What can hang from each mark
B: S V
S: B L
L: S V Z
C: S V
V: B C L

Known rows, with every way that one mark hangs from another
S[L[V]]: [ -4   6 -15   0  -5  -3  20  11   4  -8  18  -3  10 -11  -7 -19 -26  -8
   4]
B[S[L[Z]] V[C]]: [-14   7   8  -1   6  25 -11  -9  15   8  -1  -3  -7 -10  29  -9  -6   2
  14]
B[S[L]]: [ -2   5 -11   1  -6  -8  18  -6  13  -1 -35  -1  -6  -2  -4  -7 -18 -10
  27]
V[B C]: [ 16   0   4  -8   6 -21  -6  -6  -8  -7   5   6  11  -2 -17   6  -6 -25
  15]
L[S Z]: [ -2   4 -19  -8   2  24  -3  14  -4  13 -28  -3  17  -2 -24 -16 -24 -15
  -2]
V[B C L[S Z]]: [  6  -3   3  13  10  22  -4   5 -11  12  -8  -3  15   8   2 -18 -10  12
 -22]
V[B C[S[L[Z]]]]: [  8 -12  15   0  -3  24 -22   1  -5  -7 -15 -10  -5   1   7   8  -3  14
 -18]
C[S V[B]]: [ 13 -18   6  -7 -12 -20   0  -6  -6 -11  15   1  -7  -4 -21  24  25  -7
  -8]
V[B C L[Z]]: [ 11  -9  -1   5   8  11   2   6  -8   0  13   0  11   9  -3 -13  -7  -3
  -5]
C[V[L[S[B]]]]: [ -6  19 -14  15   4 -25  14   9 -13   7  -5   5   8  -1 -11  -9  14   8
 -17]
V[C[S]]: [  6   3   3 -16  10 -15 -20   3  -1  -8 -20  -1  -2  10 -20  27  -1  -4
   6]
V[B C[S] L[Z]]: [ 10 -14   9   3   2  14 -10   7  -8  -5  -1  -3  -2  20   1   8   6  18
 -20]
B[S V[C L[Z]]]: [-12   5   3   1  11  15   1  -4  11  11  13   4  -5   8  23  -9   1   4
  13]
B[S V[L[Z]]]: [-11  -1 -12   1  -5  14  16  -1  14  10   9   3  -4   4  13 -15  -3  -3
  18]
B[S V[C L]]: [ -7   8   4   1  11 -15   6 -12  14   4  12   7  -6   8  19   0   4   1
  24]
B[S V[C]]: [ -7  11   5 -13  10 -18  -7 -15  12   4   3   9  -5  -2   9  10   2 -17
  32]
L[S]: [  3   9 -17  -6   2  -7   3   4  -1   6 -29   0  16  -3 -27  -6 -22 -18
   9]
B[S[L] V]: [-11   7  -4  -2 -10  -5  10 -14  19   2  -5   0  -7 -16  16  -7  -9 -10
  29]
C[S V[B L]]: [ 11 -21   5   8 -10 -19  11  -2  -3 -11  24   0  -7   5 -10  14  28  10
 -15]

Rows
[ 15  -7  13 -13   0 -20 -18  -5  -7 -12  -9   2  -3   8 -15  28   7  -4
   0] | V[B C[S]]
[-11  17  -5  -7 -17 -22 -12   1  -3  -9 -13  -1 -11 -13  10  19   7   8
   2] | C[S[B[V] L]]
[  6 -10   7  11 -10 -12  22 -18   7  -4   5   1 -10 -15   4  -2  11  -6
  10] | C[V[B[S[L]]]]
[  9 -18  -7  11  -3  10  19   4  -6   0  39   0   7  -3  -9 -18  12  -7
 -12] | C[V[B L[Z]]]
[  3  -5  11   6   0  20  -1  -9   2   2 -21   0  -5   0  15  -6 -11   1
   5] | V[B[S[L[Z]]] C]
[  3  -9  12 -11   0  13 -13  11 -11  -5  25   1  -1  11  -1  12   1   9
 -25] | L[V[B C[S]] Z]
[  4  -8  -3   3 -17  19  16  -6   4   3 -25  -2  -4  -5   6 -15 -15  -7
   9] | V[B[S[L[Z]]]]
[  2  -9   1   2  -3  -2  -3   1   8 -11   0  -8  -8 -10 -10  13  11   9
  -7] | C[S[L] V]
[ -1   2   5  -1  10  22  -5  11 -14   9  17   1  18   0   1 -16 -15   2
 -28] | L[S V[B C] Z]
[-10  26 -11   9  16   6  -9  19 -18  15 -30   2  13  12   0 -15  -8  17
 -22] | V[C L[S[B] Z]]
[ -4   1   8  -4   7 -10 -15  -1   7  -7  18  -3  -6   8  10  18  12  14
   1] | B[V[C[S] L]]
[ -9  22 -18  -2  -8 -33   9   4  -7   0  16   8   6  -6   1  -7   3 -10
  14] | S[B[V[L]]]
[ -6  10  -2   2  -9 -22  -7   6  -7 -11 -11  -1 -13  -9  -7  19  21  12
 -13] | C[S[B L] V]
[ -7  -2   6  -4   8  19 -19   7   5   1  19  -5  -3   8  14   8  10  17
  -9] | B[V[C[S] L[Z]]]
[  2 -15   5  11 -11  18  15  -9   5   3   5  -1  -8 -13   8 -12   8  -2
   0] | C[V[B[S[L[Z]]]]]
